Every row comes from one small tree of marks. The marks that hang from a mark follow it in brackets, in the order of their numbers. Every link used is in the known rows. Which tree was each row made from?
Known rows
z932[z91[z104 z139 z249] z630[z921]]: [  4.3   2.9   0.4 -15.5   7.4  11.4  26.0   8.7  -1.6 -32.1 -19.4 -13.5
   3.4   4.8  24.6   8.9  -1.4  -4.0 -13.4  21.3  14.9   8.2]
z932[z91[z104 z139 z569] z630]: [ -8.6  -3.5   6.0 -13.8  11.1  17.5  28.1   1.0   3.7   2.2 -21.8 -21.6
   1.9   4.6  15.2  10.9  -6.7 -14.8  -0.6  21.1  10.0  20.2]
z932[z91 z630[z921]]: [  4.2  42.7  22.1 -18.4 -20.8   1.1   0.7  12.1   9.3 -14.0 -30.0   3.6
   7.0 -66.0  23.6  33.8  14.0   7.8  -3.1  23.1  -1.6  -1.5]
z569[z91]: [ 11.9  15.4   4.5  -1.0   7.9   7.3 -19.7   3.9  22.7   8.0  -9.9  22.4
 -10.0 -47.3 -18.7  20.1   6.8 -17.4  11.9   0.1  -6.2  -6.2]
z104[z91[z139 z249 z569]]: [ -3.9 -16.5  -8.8   3.2  12.2   2.4 -24.1 -16.3  -9.4  -1.6  20.8   2.7
 -11.2   6.5   2.7  -6.1  -2.4   1.7   7.3  -2.7 -12.2   3.5]
z91[z139 z249]: [ 15.9   0.4  -9.7  13.5  -2.2  20.8 -31.1  -7.3   6.3 -10.8  24.3   4.0
 -16.5 -17.2   1.3  -0.7  -1.1  -4.2  -5.8 -15.4  12.1  -7.6]
z139[z91[z104 z249 z932[z630]]]: [ -7.6  -1.1 -16.2  16.9 -10.5 -14.3  10.9  -1.5   2.2   2.1 -12.9  15.6
  17.0  29.2 -10.9  -2.4  -7.2  -9.2 -13.1 -14.4   1.5  -0.3]
z921[z630]: [ 12.5  12.6  -2.0  -0.1  -6.0  15.4 -37.4  -7.7  -6.7   6.8  21.7  31.0
   6.8 -57.6  -3.3  29.1  10.2  -3.2 -11.0 -18.3  -0.3   1.7]
z932[z630[z921]]: [  1.0  46.2  17.5 -29.3 -20.3  12.6 -17.4  11.5  10.3  -6.2  -3.2  16.0
   3.8 -69.5  13.7  26.7   5.8  20.6 -10.7  16.4   0.0   1.3]
z368[z630]: [ 14.6  33.0   3.1 -14.0 -16.0  10.0 -19.4  -5.3  15.0  18.1   5.9   7.1
  -6.5 -69.0  -4.6  39.6  11.2   2.3 -21.5   1.6   1.8   9.0]
z569[z91[z104 z139 z249 z932]]: [ 10.2 -33.6 -15.5  17.8  31.4  -5.9   6.4   0.0   3.3  -6.7  10.3  -1.8
 -18.7  44.2 -24.9 -17.4  -5.1 -15.9   1.7  -7.6   3.9  -9.6]
z104[z91[z139 z249 z569 z932]]: [ -5.8 -25.7  -6.1  18.6   6.0 -23.2 -24.1 -19.2 -18.3   1.5  30.4  -4.5
 -16.6  27.3  -4.7 -19.9   1.9  13.3   7.6  -8.9 -18.8  -9.2]
z932[z91[z104]]: [ 12.1  11.9   9.5  -0.4   3.6   4.4  11.0   4.6   7.0   0.0 -22.9   7.4
  19.9 -27.2  -5.4  13.7  10.0 -15.6  16.6  -6.2   1.5  -1.4]
z104[z91[z139 z249 z569 z932[z630]]]: [-16.6 -15.4 -14.8  12.1  11.7 -18.2  -9.3 -13.9 -14.1  -5.1  22.7 -10.3
 -21.6  30.7   6.1  -2.0  -8.5  12.3  -9.8   7.4  -9.9  -0.9]
z249[z91[z104 z139 z932[z630]]]: [  7.1  27.7  -6.4   9.1  -1.8  -4.5  16.8   4.0   9.9  -1.6  -6.7 -26.2
  -0.4  -2.3  -3.8   7.7   0.2 -10.4   0.5   7.4  12.7  -2.3]
z91[z104 z139 z932]: [ 14.7   0.5  10.3   6.2   0.1   3.9  -8.5  -5.3   3.7   4.3  23.1  -8.6
  -5.9  -3.8 -19.1 -12.4   4.1   4.1  -1.7 -10.0   6.3  -2.9]
z91[z104 z139 z249 z569 z932[z630]]: [-16.8 -30.5 -17.5   2.6  15.4   0.5  13.4  -0.6 -14.6   2.4  20.3 -11.0
  -8.5  57.2   2.3 -18.7 -18.2   8.3  -8.6  -2.1   7.8   3.8]
z91[z104 z139 z569 z932]: [ -2.5 -18.4  13.6  -2.5  -0.9   1.0  -5.2  -5.2  -7.6  20.4  19.9  -8.8
  -2.3  18.7 -11.9 -25.6  -1.6  12.0  10.5  -7.7  -4.7   3.0]
z104[z91[z249 z932[z630[z921]]]]: [ -6.3  18.4  -2.5  -2.6  -2.7 -33.1 -12.6   0.4 -12.1 -21.5  10.4  13.5
  -1.1 -11.8   5.4  13.2   6.1  29.8  -9.2  10.9 -16.9 -13.3]
z91[z104 z139 z249 z932[z630]]: [  0.0 -10.9 -21.4  11.9  15.0   2.8   8.8  -0.4  -3.0 -13.9  22.3  -8.9
 -11.6  34.1  -4.5  -5.0 -13.7   2.7 -20.8  -4.6  17.3  -3.2]
z569[z91[z104 z249 z932[z630]]]: [ -8.2 -17.4 -28.1   9.8  35.5 -15.1  22.8  11.3   4.0  -7.3  -7.5  13.5
  -6.4  40.2 -19.9   6.2 -13.1 -12.7  -2.9  -0.5   2.3  -9.4]
z630[z921]: [ 12.7  34.9  26.4 -22.2 -26.3   9.0 -32.7   6.2   6.8   1.5   2.6  21.8
   7.4 -72.4   3.8   9.0  16.7  20.0   7.4   0.7 -10.7  -6.8]
z932[z91[z104 z139 z249 z569] z630]: [-12.1 -25.0 -16.7  -2.5  20.6  12.9  30.6   2.3  -7.5  -9.5 -16.5 -14.5
   0.3  39.4  20.1   0.2 -13.1 -16.7  -1.7  10.0  12.5  12.7]
z139[z91]: [ 12.1  31.9  15.7   6.1 -38.1   7.2 -30.7  -7.9  21.5  16.4 -16.1  25.8
  12.9 -58.7  -9.8   9.9  13.4 -13.9   2.7 -14.8  -9.0   2.2]

Which tree is each row?
[-25.4 -21.6 -13.9   7.8 -10.8 -17.2  14.6  -1.8  -9.6  18.4 -14.1  14.7
  20.5  52.7  -3.7 -17.7 -10.7  -3.5  -1.5 -12.3  -9.4   6.3] -> z139[z91[z104 z249 z569 z932[z630]]]
[ 18.7   7.1  11.9   1.6   5.1  15.5   9.7  -3.0  11.1  -6.2 -13.1 -12.8
   1.5 -22.8  -0.6   6.8   8.3 -20.4   4.9   1.7  12.0   6.4] -> z932[z91[z104 z139]]
[ 15.4 -15.2 -10.3  12.4  15.0  13.1  11.6  -3.2  -0.2 -19.6  -7.5  -8.0
   1.5  14.4   3.4  -2.1   1.6 -22.6   3.7  -8.5  12.5  -1.1] -> z932[z91[z104 z139 z249]]
[ -6.7 -42.0  -8.2   9.1   8.5  -3.2  -2.4  -4.9 -18.4   8.9  26.5  -4.1
  -3.0  55.3  -7.6 -36.2  -7.3   9.1   9.7 -18.5  -3.7  -3.4] -> z91[z104 z139 z249 z569 z932]
[  7.7  11.4  14.3  12.0 -25.9 -12.7  -6.4  -6.0   8.2  20.1 -11.4  18.6
  21.9  -9.7 -25.2 -10.2   9.9  -6.5   5.9 -20.3 -10.7  -0.9] -> z139[z91[z104 z932]]
[ -0.3 -22.6 -24.7  11.7  37.3  -2.9  21.4   4.1   7.6 -13.9   3.6  -7.5
 -23.7  47.4 -14.3   0.2 -14.9 -17.0 -16.0   7.4  13.8  -1.2] -> z569[z91[z104 z139 z249 z932[z630]]]
[ 12.0  37.8  26.9 -16.6 -18.7  11.6  -0.4   5.5  14.0 -21.0 -20.0 -18.6
  -9.6 -59.4  28.8  27.1  11.9   2.1 -16.2  31.6   7.8   5.8] -> z932[z91[z139] z630[z921]]
[-14.2 -10.2   6.7  -9.1 -14.8  -8.2 -12.9   2.1 -15.5  -5.3  18.9  -7.9
 -14.6  17.6  22.6 -15.5  -3.7  31.3 -10.8  11.4  -6.7  -4.2] -> z91[z139 z249 z569 z932[z630[z921]]]
[  3.9  -0.5 -13.2  25.7   4.8 -31.0 -26.4 -12.1 -10.7  -8.0  22.5  18.6
  -3.9  -2.7 -17.2   0.6   9.0  12.5   8.0 -18.7 -18.5 -23.4] -> z104[z91[z249 z932]]
[ -1.0 -10.1  10.2 -18.0   4.9  26.1  -6.2  -2.5   0.2  17.9  11.8  -2.9
   3.4  -1.7  -5.3 -13.6  -5.4   0.1  10.6  -2.6   2.8  16.0] -> z91[z104 z139 z569]
[-13.6 -36.8 -13.2   7.4   7.6 -14.3  -0.7   2.1 -22.1  14.6  15.6  16.0
  13.7  47.7 -13.2 -29.8  -4.9  15.1  22.4 -25.7 -12.3 -12.0] -> z91[z104 z249 z569 z932]
[  1.9  -2.1  -0.4   0.2   7.0 -13.2  -4.8   6.6   6.6 -21.4   4.1  -5.7
 -31.3   6.7   5.7   3.5  -0.6   5.1 -19.1  20.7   0.3  -8.3] -> z569[z91[z139 z249 z932[z630[z921]]]]
[  3.8 -17.8 -15.2  16.6   7.4 -11.4  -4.3   2.2 -10.1  -0.9  17.9  17.9
   9.9  25.1 -19.5 -16.4  -1.3   9.3   9.3 -28.2  -3.2 -18.6] -> z91[z104 z249 z932]
[-17.4   7.9   5.1  -0.7 -12.3 -11.2 -11.7   2.1  -3.9  19.3   6.3   6.3
  -3.4 -12.5   0.4   6.0  -2.5  19.3   0.9  -0.1 -10.3  -6.1] -> z91[z569 z932[z630]]
[ -1.9 -35.2  -7.3   3.5  15.2  10.3  16.9  -2.5 -11.6  -3.5  -9.1  -8.9
   5.1  37.3   9.3 -16.2  -2.9 -15.3  16.4  -6.0   1.1   5.7] -> z932[z91[z104 z139 z249 z569]]
[-12.0 -27.2 -16.2  -8.1  13.5  10.1  -1.3   3.8 -14.8  12.7   6.9  22.7
  19.1  26.3  -5.0 -16.9  -8.0   3.1  21.9 -20.6  -6.3   1.1] -> z91[z104 z249 z569]
[-17.8  14.2  12.7   6.5 -37.0 -15.8 -11.5  -5.7   5.1  28.5 -15.8  10.5
   7.4 -11.3   0.2   2.1   1.2   3.0  -2.8  -2.1 -15.3   3.6] -> z139[z91[z569 z932[z630]]]
[-10.4   7.2  -3.5   0.3  -1.3  -7.0  18.9   3.6  -1.1  13.8  -9.9 -27.8
   3.8  21.3   2.3  -6.4  -4.5  -3.4  13.0   8.9   0.9   4.0] -> z249[z91[z104 z139 z569 z932[z630]]]
[-13.9  -8.3   4.3  -8.5   5.6   4.9  10.6  -1.2  -3.7  14.3  13.2 -16.3
  -5.8  22.2  -1.6  -8.1 -11.7  10.4  -8.2   8.2   4.7  10.8] -> z91[z104 z139 z569 z932[z630]]
[ -2.4   7.3  -4.8 -17.1   5.7   0.0  28.1  16.2  -5.1 -25.2 -28.9   8.0
  20.6  -2.4  19.6  14.5   0.6   1.2  -0.9  13.6   4.0   1.6] -> z932[z91[z104 z249] z630[z921]]
[ -3.7  23.1  16.9 -25.1  -8.8  -8.8   6.4  12.8  -1.2  -1.2   0.6   8.1
  13.1 -20.2  -1.8   5.9   2.6  28.3  -6.9  11.8  -3.1  -1.7] -> z91[z104 z932[z630[z921]]]
[  1.6 -13.3  14.9  -8.9   5.5  14.2  13.3  -3.2  -1.4  10.0 -14.5 -14.2
   6.4   2.2   6.2  -6.8   3.4 -14.2  18.6   4.7  -0.1  12.3] -> z932[z91[z104 z139 z569]]
[ -5.6  10.8   9.5  -4.5  -4.5  13.6   5.1  -2.7   8.0   1.6 -16.2 -19.6
 -12.0 -22.9  23.2  19.1  -0.5 -11.2  -3.3  20.0   7.5  10.3] -> z932[z91[z139 z569] z630]
[ 14.3  -9.0  -6.7  29.3  -8.4  -4.0 -31.1  -9.0  -2.1  -9.0  33.2  -1.2
 -21.0   3.5  -6.3 -13.9   2.2   6.8  -6.2 -21.3   3.1 -21.5] -> z91[z139 z249 z932]
[-12.3 -23.5  -6.7  -1.6 -11.2   4.3  -0.1  -3.5  -6.0  22.5 -16.9  27.1
  29.8  26.3  -7.3 -22.6  -4.6 -13.5  16.2 -22.4 -12.5  10.9] -> z139[z91[z104 z249 z569]]
[  0.6  -3.6   6.0   7.2  -6.9 -11.1   5.3   0.3  -5.6  21.6  -3.8 -21.5
   7.9  17.5  -6.7 -23.8   6.5  -2.0  32.2  -8.1  -8.2  -4.4] -> z249[z91[z104 z139 z569 z932]]
[  7.8  25.8  23.1 -26.7  -1.4  16.8  23.3   8.7   9.4 -18.5 -24.5 -18.1
   4.8 -31.3  20.7  19.1   4.9  -2.1 -12.4  32.2  12.8  15.4] -> z932[z91[z104 z139] z630[z921]]
[  3.1   8.6  17.7 -22.7  14.9  -3.3  16.5  12.4  13.1  -7.5  -6.8 -11.2
 -15.9   0.0  -6.4   3.9  -0.3   2.5 -14.6  32.8   2.1   8.0] -> z569[z91[z104 z139 z932[z630[z921]]]]
[ -4.5 -32.7 -11.4  -6.9  14.4  22.4  -2.1  -3.1 -10.6   6.0  17.8   2.7
   1.2  33.0  -0.9 -23.5 -11.4  -2.1   8.7 -12.8   4.4   7.8] -> z91[z104 z139 z249 z569]
[  8.4  18.1   2.5  -6.4  11.3  21.0  25.4   1.5  15.2 -13.3 -19.7 -19.2
  -2.3 -19.5   9.2  24.3  -2.6 -21.5 -13.1  17.6  20.9  13.9] -> z932[z91[z104 z139] z630]
[  7.3   1.6  -4.1  33.6 -33.2 -22.0 -28.8 -10.8   1.5   6.7  -1.9  23.3
   7.3  -1.3 -13.2 -12.3  10.0  -3.8   0.3 -31.1 -12.6 -17.7] -> z139[z91[z249 z932]]
[ 11.3  29.8   8.0   4.6  -5.6  16.6   0.7  -3.0  18.9 -14.1 -15.4 -18.7
 -16.2 -46.7  17.0  34.1   4.6 -17.8 -16.0  18.1  17.1   4.3] -> z932[z91[z139] z630]
[ -0.3  39.2   8.7 -14.9 -16.3 -20.8  16.9  18.9   1.1  -0.6 -22.0  -4.2
  23.2 -22.3   3.6   8.1  11.1  15.0  13.6  11.4  -7.3  -7.7] -> z249[z91[z104 z932[z630[z921]]]]
